Each row was made from one path, in order. Every step used is in the known rows, and no mark comes twice. Write each row's path.
In the rows, 128 means zero.
Known rows
z > l > w > q > k > m: [166 122 176  92 138 149  68 140 138  98 160 138 132 167 193 127 101 145
 118  62  52 165 109  69 121 107 171 136  83 136 147 119 112 171 178 108
 146  92 127 105 146 124 124 133 143 130  81 190 131 122]
y > c > k > q > v: [122 105 157  67 151 112  77 125  84 121 152 152 100 104 122 177 143 120
  79  99  28 185 108  71 105 130  98 104 117 141 112 122 102 149 120 111
 116  82 202 102 159  59 123 139 132  98 126 177 160 101]
v > q > k: [133  76 181 111 154 126  86 143 109 122 122 132 143 148 155 176 139 141
 135  81  53 197  96 103 177 154 133 128 128 115 117 147 122 125 133 141
 127 106 149 110 155 115 113 116 156  87 124 180 136 115]
f > q > v: [138  86 161 108 166 110  93 145 110 153 131 165 120 131 130 148 146 109
 100  70  38 170 116 114 123 111 138 112 115 112 115 132 113 130 151 139
  98  78 166  81 159  70 100 132 122 100 152 195 148  99]
y > c > k: [112 123 145  98 161  85  77 148  88 142 138 166 121  95 125 155 124 121
 113 109  54 161 119  78 130 138 126 110 135 139 114  96  86 141 137 144
 125 120 201  98 143 102 115 121 138 100 161 185 146 123]
q > v: [117  98 155 109 155  94  87 151 100 141 140 149 115 139 129 151 142 108
 121  88  56 173 103  98 113 135 142 123 113 108 102 115 114 138 113 125
 127  89 158  76 157  72 127 127 130 115 112 190 138  96]
f > q: [138  78 159 121 172 110  88 147 119 154 116 162 134 114 142 123 129 113
 105  61  53 177 122 102 137 115 147 109 120 111 124 128 109 121 161 157
 101  96 164  97 134 106  83 120 125  93 180 189 127 114]
k > m: [125  93 131 140 160  82  75 154 107 144 124 141 136 140 151 123 136 128
 137  79  63 156 122  63 138 122 156 113 105  97 118  73 123 131 157 108
 134  92 142  77 151 110 125 111 129 119 133 193 119 119]
m > k: [125 123 143 133 146  84 100 176 110 173 123 166 137  96 156 132 116 114
 114  71  71 173 136 101 134 148 160 105 125  96 114 119  93 104 134 124
 123 115 161  90 146 116 106 107 119 107 132 173 122 106]
n > v > q > f: [113 102 172 134 158 125  47 158  59 130 152 123 133 142 139 140 146 146
 138  74  35 133 114 120 188 160 148  95 125 115 106 134 160 106 133 130
 130 101 154  96 165 104 123  94 141 121 107 150 126 107]
c > y: [100  81 142 141 135  85  96 172 115 156 150 156 112 143 157 113 129 111
 115  86  80 175 134  76 128 136 145 112 138 139 105  94  81 122 102 140
 115 103 139 100 114 116 104 119 132 106 132 194 128 115]
m > k > q: [133 101 157 115 147 104  96 169 106 162 130 146 124  85 166 136 116 120
  91  56  64 196 134  86 133 144 143  99 118  98 123 144  99 108 141 113
 106  91 166 111 137  89 102 112 112  98 123 160 121 113]
d > b > q > k > c > y: [113  83 153 120 140 113  90 144 121 113 111 168  87 204 182 174 132 128
 121  86  81 202 106 115 197 168 130 126 161 188 112 121 106  97  79 153
  91 113 124 133  93  91  90 130 170 114 157 174 142  86]
l > f > q > v: [151 105 145  97 177  98 109 155 114 157  87 164 100 129 120 140 139  88
  88  60  54 174 130 128 132  97 128 107 110 103 110 146 106 131 149 119
  97  85 169  77 177  77 105 143 113 109 129 178 154 100]
z > l: [131  90 169 102 141 106  87 185 122 139 155 155 146 126 171 128 105 111
 113  66  62 162 106  70 107 126 141 121 123 124 122 118 125 133 137 151
 131 112 139 101 138 109 120  98 133 124 111 191 113 121]
f > q > k > c > y: [140  73 165 126 154 101  96 161 152 157  99 170 106 178 148 149 139 120
 103  70  72 204 137 124 178 127 136 124 132 164 135 122  93  93 130 152
  88  95 142 115  87  97 101 144 168  95 182 180 167 104]
h > q > f > l > z: [117 124 186 133 123 112  66 147  61 169 127 152 156 160 141 167 132  87
 110  70  83 168 115 156 199 118 117 106 115 114  95  93 119  77  95 123
 151  76 151  80 145 110 125  67 162 145 118 179 111 112]
z > l > w: [133 123 161 107 138 132  73 156 116 138 170 149 156 125 179 124 101 118
 115  72  82 158 101  84 100 134 156 121 125 153 121 121 117 151 148 136
 127 108 152 101 146 123 102 133 114 118 101 206 113 117]
y > c > k > m: [121 127 123 112 162  80  67 146  94 137 130 160 120 114 138 147 133 133
 123 104  52 141 128  47 135 121 128 106 118 129 115  64 111 153 168 111
 135 107 183  88 157 115 129 113 138 111 161 187 141 124]
k > q: [119  58 171 105 154 118  88 147  98 128 130 131 130 110 158 134 125 119
  95  68  63 201 114  78 126 131 137 105 117 108 121 136 116 123 135 123
 107  84 159 105 132  83 104 122 122 105 133 178 115 119]
w > q > f: [144 102 180 115 146 110  66 154  74 114 143 135 111 136 162 135 112 116
 113  76  38 156 115 109 150 113 145 109  81 107 129 114 127 115 139 125
 122  88 154 102 154  85 137 101 152 120 128 142 152 142]
f > q > k: [144  75 174 110 161 125 101 157 132 159 104 160 119 133 140 153 115 119
 119  61  51 185 121 124 155 117 142 117 124 111 128 149  95 125 163 153
 112 107 149 111 117  99 100 130 154  98 164 192 134 107]
k > q > f > l > z: [120 110 171 106 108 109  50 128  64 156 141 115 169 122 148 152 139 115
  81  70  84 176 116 136 175 111 108 116 124 103 102 114 132  90  91 103
 125  66 135 104 132  73 135  87 150 153 106 159  93 121]
n > v > q > f > l > w: [113 162 157 121 140 163  24  99  61 139 175 124 177 140 162 131 166 143
 136  75  70 131 115 162 192 163 154 102 134 111 108 122 166 117 138 118
 150  95 162  96 163 121 114 126 132 150  91 158 119  84]
b > q: [110  86 153 124 153 122  86 149  87 127 130 143 130 124 172 151 143 127
 128  73  84 177  94 108 157 145 127 114 152 111 120 121 136 142 124 134
 121 103 155  89 143  89  95 105 125  89 144 194 115 108]
h > q > f > l: [123 119 187 136 140 127  61 151  73 169 139 168 135 153 158 160 134  85
 129  65  71 159 106 148 186 127 115  97 101 108 116  85 142  89 127 142
 157  83 165  96 154 111 122  85 165 132 125 168 143 111]
l > f > q: [150  95 141 111 182  95 108 167 120 161  71 164 116 113 139 117 122  94
  94  54  69 174 134 128 148 102 130 100 120 103 122 142 100 119 170 136
  96  97 167  91 154 109  92 127 110 101 149 169 134 117]
m > k > q > f > l: [135 140 155 108 109 118  56 147  85 179 145 143 138  96 174 145 134 110
  94  49  70 165 127 132 169 126 118  95 111  76 121 118 141  81 130 106
 126  84 152 119 146  88 125  98 141 135 106 132 125 117]
c > k: [114 118 163 120 161  86  76 163 100 128 130 163 121  91 128 136 113 114
 123 100  60 156 126  66 128 134 129 110 129 131 100 111  89 130 134 111
 132 121 176 114 114  97 119 118 144 113 134 170 123 121]
c > k > q > v > n: [147 105 160  93 151 120  71 164  98 120 164 131  76  91 136 156 130 120
  96 101  16 170 134  62  83 129 125 104 127 141 102 120  85 143 126  94
 108 114 183 130 140  34 144 118 155  99 121 188 144 102]
b > q > k: [120  81 168 114 148 131  91 151 102 137 118 142 122 149 173 184 132 133
 141  76  76 185  89 117 173 146 127 127 158 113 124 146 119 152 128 133
 138 114 143 105 127  88 106 119 151  89 134 195 120  98]
q > f: [125 104 164 129 147  93  62 164  71 158 141 142 121 130 147 151 118 113
 132  85  68 141 104 111 154 130 126 104 116 113 110 101 135 106 133 128
 128 104 146  95 151  95 136 102 146 120 136 170 127 132]
n > v > q > k: [115  84 176 111 167 131  89 152 101 125 124 125 136 151 139 151 144 155
 145  70  39 180 116 120 186 169 166 121 136 107 116 168 123 131 131 146
 141 118 149 104 141 114 115 121 155 113  94 174 119  81]
y > c > k > q: [121 100 158  82 158 110  80 131  92 124 139 153 118  86 141 155 122 125
  82  90  44 186 116  69 124 131 110  97 128 141 119 120  93 141 140 129
 108  99 203 115 141  82 110 125 129  92 149 174 141 123]
m > k > q > v: [127 107 154 102 138 105 100 162 103 159 142 145 108 102 153 159 136 113
  81  61  48 193 120  89 121 139 134 102 111 102 113 145 107 117 119  97
 105  77 165  97 160  63 114 128 107 105  95 170 134  95]
w > l > f > q > v > n: [175 106 112 115 166  93 105 186 100 157 121 131  94 123 123 127 156  96
  95  66  20 164 160  98 109 102 148 126 136 127 109 123  74 126 157 133
  94 126 163  80 169  78 147 132 114  79 150 181 150 100]
d > b > q > f > l: [120 125 147 109 130 130  41 111  61 133 142 157 127 149 183 165 136 113
 129  70  71 147  91 150 192 143 113 105 143 115 100  96 162 102 105 144
 127 102 134 122 147  85  98  96 158 150 139 145 117  95]
m > k > c: [128 130 149 127 157  73  88 176 114 168 102 164 137 119 157 151 137 119
 106  82  85 187 132 107 158 160 154 111 120 108 134 117 119  78 133 120
 105 102 171  87 134  93 117 116 135 106 143 162 137 108]
l > w > q: [130 123 174 108 159 135  83 119  95 103 145 140 141 126 172 109 112 126
 108  86  65 184 110 100 119 129 169 123  99 119 125 131  94 152 151 121
 116  86 177  94 148 113  94 144 119 105 122 181 139 120]
d > b > q: [109  84 148 115 166 122  84 127  79 114 125 156 114 141 175 147 117 116
 126  77  58 181  92  96 155 160 139 110 152 141 104 126 116 128 108 156
  99 110 152 110 141  93  78 105 125 111 150 177 111  92]

Which path is each row?
[123  84 157 130 170 127  71 148 105 118 117 120 136 174 142 146 154 165
 155  65  35 156 121  91 191 154 169 121 117 100 120 132 135 135 152 105
 148 105 133  91 155 119 126 119 145 128  89 175 122  84] : n > v > q > k > m
[156  80 148 131 165 115  84 154 136 159  97 153 118 153 138 151 131 135
 129  55  47 166 129  95 162 100 150 116 107  99 133 113 112 136 187 130
 118  95 134  97 133 108 109 128 152 113 158 197 131 110] : f > q > k > m
[121  82 162 102 156 130  96 131  99 119 111 157 100 162 175 177 106 125
 137  78  56 186  84 120 179 157 136 119 149 141 108 146 110 130 109 156
 113 126 135 128 128  94  92 120 157 114 136 178 111  86] : d > b > q > k
[122  70 167  96 151 120  86 136  96 126 145 129 112 126 150 157 144 118
  92  74  45 196  97  88 111 126 124 113 104 111 111 130 121 137 119 105
 110  65 159  92 152  48 120 130 120 108 110 182 133  96] : k > q > v
[108  87 166 124 171 126  80 147  81 115 138 129 152 135 140 122 156 145
 132  70  40 168 123 103 162 172 163 110 141 104 110 144 129 125 124 134
 127 105 162  86 158 115 102 113 124 117 107 169 115  89] : n > v > q
[114  85 162 128 141  88  94 166 135 142 115 154 107 184 152 158 139 121
 121  94  91 200 127 106 169 155 135 134 130 158 125 113  99  95  94 135
 114 103 135 116  93 104 128 135 173 110 136 182 149 113] : q > k > c > y
[170 110 123 102 171 103 103 174 122 168 105 148  78 125 138 137 143  92
  97  71  34 162 141 125 107 107 144 103 128 113 119 133  92 130 160 132
  88 110 176  91 183  61 123 127 131  91 146 191 162  89] : l > f > q > v > n
[159  93 143 117 166 119  83 156 117 167 145 150  93 128 138 143 146 114
 110  79  21 167 134 114  97 120 154 114 126 118 120 117  94 128 151 156
  93 105 174  98 166  59 117 120 140  83 166 212 155  88] : f > q > v > n
[128 104 166  98 123 128  44 124  76 141 147 132 139 123 166 148 143 110
  97  61  69 168 111 123 155 118 105 104 109  93 120 109 149 104 131 118
 134  75 148 117 138  76 132 108 151 141 118 149 128 116] : k > q > f > l
[129  95 174 112 164  99  85 157 125 135  97 144 127 163 150 182 134 123
 126  92  83 194 104 123 167 151 138 131 119 122 135 131 119 102 127 135
 120 105 150 107 112  88 136 135 173 114 136 184 145 109] : q > k > c
[129  81 176 119 143 118  59 151  79 137 144 126 117 119 160 149 119 121
 100  70  56 160  99 101 146 123 110  97 107 121 119 122 141 106 137 113
 115  84 151 109 137  80 131 102 137 113 134 158 125 134] : k > q > f
[136 113 140  70 146 118  75 140  89 130 167 138  80  96 137 174 142 130
  87 105  12 175 123  64  83 136 111 102 133 151 116 108  87 151 129 129
 105 107 204 113 169  47 139 126 145  82 139 200 164  98] : y > c > k > q > v > n
[149 136 155 101 149 143  76 126 100 109 183 123  99 138 163 128 127 131
 106 102  29 176 119 107  80 136 176 128 104 128 124 120  81 164 136 116
 109 100 183  98 185  64 126 138 134  93 108 209 162 100] : l > w > q > v > n
[126 136 165 102 123 155  36  96  77 148 168 127 157 127 175 146 133 115
 101  66  89 157  97 144 148 124 115 105 108 117 118 110 148 125 145 110
 131  75 165 117 139  94 116 134 130 134 115 162 121 116] : k > q > f > l > w
[115 133 155 121 114  91  48 138  69 169 139 132 172 130 142 157 138 109
 111  88  95 153 114 148 180 118 125 124 126  93  94  93 131  85  91 114
 143  88 129  88 139  93 138  85 153 155 121 171  96 118] : q > f > l > z
[115  84 144 139 140  64  99 169  66 139 138 119 177 117 116 128 137 124
 103  88  72 184 144  73 138 127 158 150 149 126  85 115  74 109  96 123
 125 107 137  68 121 111 137  99 116 108 140 181  78 124] : w > l > z
[149 126 182  98 162 135  80 118 116  93 116 136 128 169 170 150 128 138
 111  93  77 207 103 130 155 145 164 136  95 132 149 150 110 130 149 116
 111  94 173 105 132  94 119 164 163 111 131 177 162 112] : l > w > q > k > c
[127  99 177  89 151 113  80 140  91 105 147 146  98  90 128 161 134 116
  87  92  35 177 113  64 112 125 115 108 115 137  99 133 102 143 119  84
 112  88 177 117 130  48 127 129 138 115 113 165 138 106] : c > k > q > v
[126 137 176 102 116 106  42 127  63 135 141 134 150  86 128 163 128 114
  80  84  73 158 130 114 172 107  91 111 133 125  88 115 116  97  97  70
 135  86 153 126 104  71 138  90 164 158 109 139  98 123] : c > k > q > f > l > z
[143 108 148  96 155  92 105 206 126 144 111 155 129 123 166 118 102  94
  97  59  81 162 121  89 115 118 129 116 120 119 116 130 122 127 132 126
 127 117 142  96 156 118 123 114 119 123  88 174 116 122] : z > l > f
[110 129 156 123 108 114  49 125  55 152 141 133 171 140 168 173 157 127
 115  74 104 155  98 163 199 126 109 121 157 105  99 100 152 107  87 109
 140  83 131  89 141  86 121  78 152 136 121 175 100 108] : b > q > f > l > z
[145 154 179  84 141 144  65  93 121 104 118 148 160 177 178 151 149 129
 106  85  93 214 106 158 169 139 157 149  97 107 147 134 124 114 135 113
 131  83 163 114 121  92 119 164 172 141 117 165 158  96] : f > l > w > q > k > c
[128 101 137 115 147 130  79 156  91 138 169 132  96 138 165 171 160 126
 131  93  45 165  99 104 116 153 141 117 153 123 118 110 123 152 111 130
 117 117 159  91 170  51 125 100 145  81 133 218 138  83] : b > q > v > n
[119 100 153 121 149 122  58 137  55 128 142 153 102 152 172 170 109 119
 129  79  53 141  83 125 179 147 123  96 139 145  97 112 146 112 115 148
 111 111 143 115 144  86 103  92 145 118 154 155 116 109] : d > b > q > f
[131 131 177  97 124 126  33 129  78 125 152 149 128  93 148 154 130 108
  99  78  57 149 119 107 155 113  98 100 116 115 107 109 134 104 135  89
 141  93 163 143 112  66 139 108 165 144 124 131 130 124] : c > k > q > f > l
[177  96 168  81 158 113 114 191 160 159  83 169 115 133 161 145  94  99
  91  35  55 174 124 123 146  94 128 116 121 123 133 169 103 128 171 147
 117 121 138 115 144 107 109 132 138 111 111 178 135 114] : z > l > f > q > k
[154  85 179 109 171 109  90 151 138 149  82 164 126 155 140 175 138 122
 110  69  67 198 121 138 176 128 134 121 114 128 148 142 125 100 155 151
  96  97 159 111 111  83 108 137 167  97 183 181 154 106] : f > q > k > c
[135  93 175 131 145 119  51 147  67 131 150 128 141 131 151 163 134 130
 132  86  46 152  95 103 175 139 118 104 117 118 110 113 166 108 140 130
 121  91 149 100 175 107 122  91 145  93 147 160 139 143] : v > q > f
[129 125 168 119 114 114  41 122  65 142 142 122 194 142 144 166 164 124
 112  83  79 164 111 136 200 130 105 127 135  96  91 109 158  91  95 118
 135  74 136  91 167 105 122  73 153 132 116 153 103 130] : v > q > f > l > z
[120 153 183 132 134 152  52 120  69 167 160 165 143 155 172 151 128  84
 130  73  92 154 102 166 177 135 118  97 105 131 116  92 139 113 146 132
 155  85 178  93 160 123 105 116 146 130 122 185 140 109] : h > q > f > l > w
[139 140 179  82 140 154  76  96 109 113 140 144 154 150 175 134 127 125
 118  76  74 202 112 146 150 125 159 143 106  89 131 139  98 148 138 120
 149  94 156 118 137 108 110 156 159 134  95 173 140  96] : f > l > w > q > k
[166  99 133 113 178  96 104 163 137 161  52 155 104 152 140 143 123 114
 116  47  60 161 136 111 175  89 135 115  98  93 129 129  99 124 198 101
 120  97 142  94 152 113 112 138 140 115 143 184 143 111] : l > f > q > k > m
[183 114 140  80 154 113 101 199 143 161 128 159  87 130 154 132 127  94
  83  52  21 154 135 107  86  97 131 112 121 136 129 130 106 134 156 145
  97 114 156 101 187  72 128 114 127 102 117 193 159  95] : z > l > f > q > v > n
[111 148 144 109 139 132  62 101 102 151 151 148 175 121 166 122 142 113
 125  81 107 174 111 136 137 143 152 126 130 100 108 100 118 132 138 131
 145  94 168  98 137 118  98 144 123 134 121 194 112  93] : f > l > w
[144  80 160 131 159 116  73 140 115 120 116 126 142 167 159 168 146 151
 146  75  48 174 106  69 181 134 136 127 110  99 121 111 138 137 159 109
 134  90 134  96 167 123 118 115 156 101 117 188 129 120] : v > q > k > m
[130 146 160  97 141 146  67  94  95 106 151 141 167 131 177 103 141 118
 107  76  77 196 117 132 132 122 164 133 103  87 125 113 109 144 144 122
 132  77 169 101 150 113 101 141 128 132 109 172 134 104] : f > l > w > q
[115 122 137 143 132  62  95 187 133 177 126 174 118 136 164 129 142 118
 102  82  92 187 155  96 158 163 154 111 139 147 121  97  97  74  99 121
 100 102 157 100 111 115 107 123 134 107 142 165 148 113] : m > k > c > y
[138 127 176 107 127 116  47 129  77 113 148 141 140 142 163 128 132 112
 111  67  47 161 117 136 158 104 137 113  91  74 130 103 143 104 131 119
 150  76 144 107 154  86 140 101 161 147 113 130 144 126] : w > q > f > l
[122 162 149 123 122 137  32 108  78 170 167 144 161 136 162 138 137 111
 127  85  97 141 107 151 155 132 128 116 123 105 108  90 143 122 146 124
 152  98 158 101 147 112 122 132 146 141 129 175 129 108] : q > f > l > w
[138 137 180 118 143 130  55 123  71 112 159 134 123 139 164 127 104 131
 112  88  58 154 105 125 140 120 157 109  86 122 123 120 122 143 157 112
 124  85 167  99 156  98 120 129 136 114 129 163 148 139] : l > w > q > f
[121  92 181 114 179 126  78 149 107 107 102 130 141 179 139 168 163 155
 134  85  58 187 109 132 206 185 161 124 131 129 134 163 153 101 124 131
 117 110 159 104 136  89 123 130 165 120 118 165 138  83] : n > v > q > k > c
[130  84 203 119 175 115 104 172 116 136  90 169 110 183 148 193 127  98
 124  78  79 209 103 132 194 155 133 118 100 142 138 127 119  86 132 144
 127  98 174  98 129  93 118 123 180 100 144 188 159 103] : h > q > k > c
[115 163 141 113 124 156  29  78  58 141 163 153 139 153 194 159 128 115
 128  81  89 145  84 160 187 151 123 104 150 145  95 104 155 118 124 138
 125 103 152 123 144 103  87 126 137 145 141 161 115  90] : d > b > q > f > l > w
[157 138 189  99 121 150  51 154  92 111 190 142 132 141 191 121  87 124
 102  67  48 137  96  99 119 110 148 116  88 153 131 122 136 147 155 120
 128  92 146 105 160 112 126 118 130 123 103 164 143 144] : z > l > w > q > f
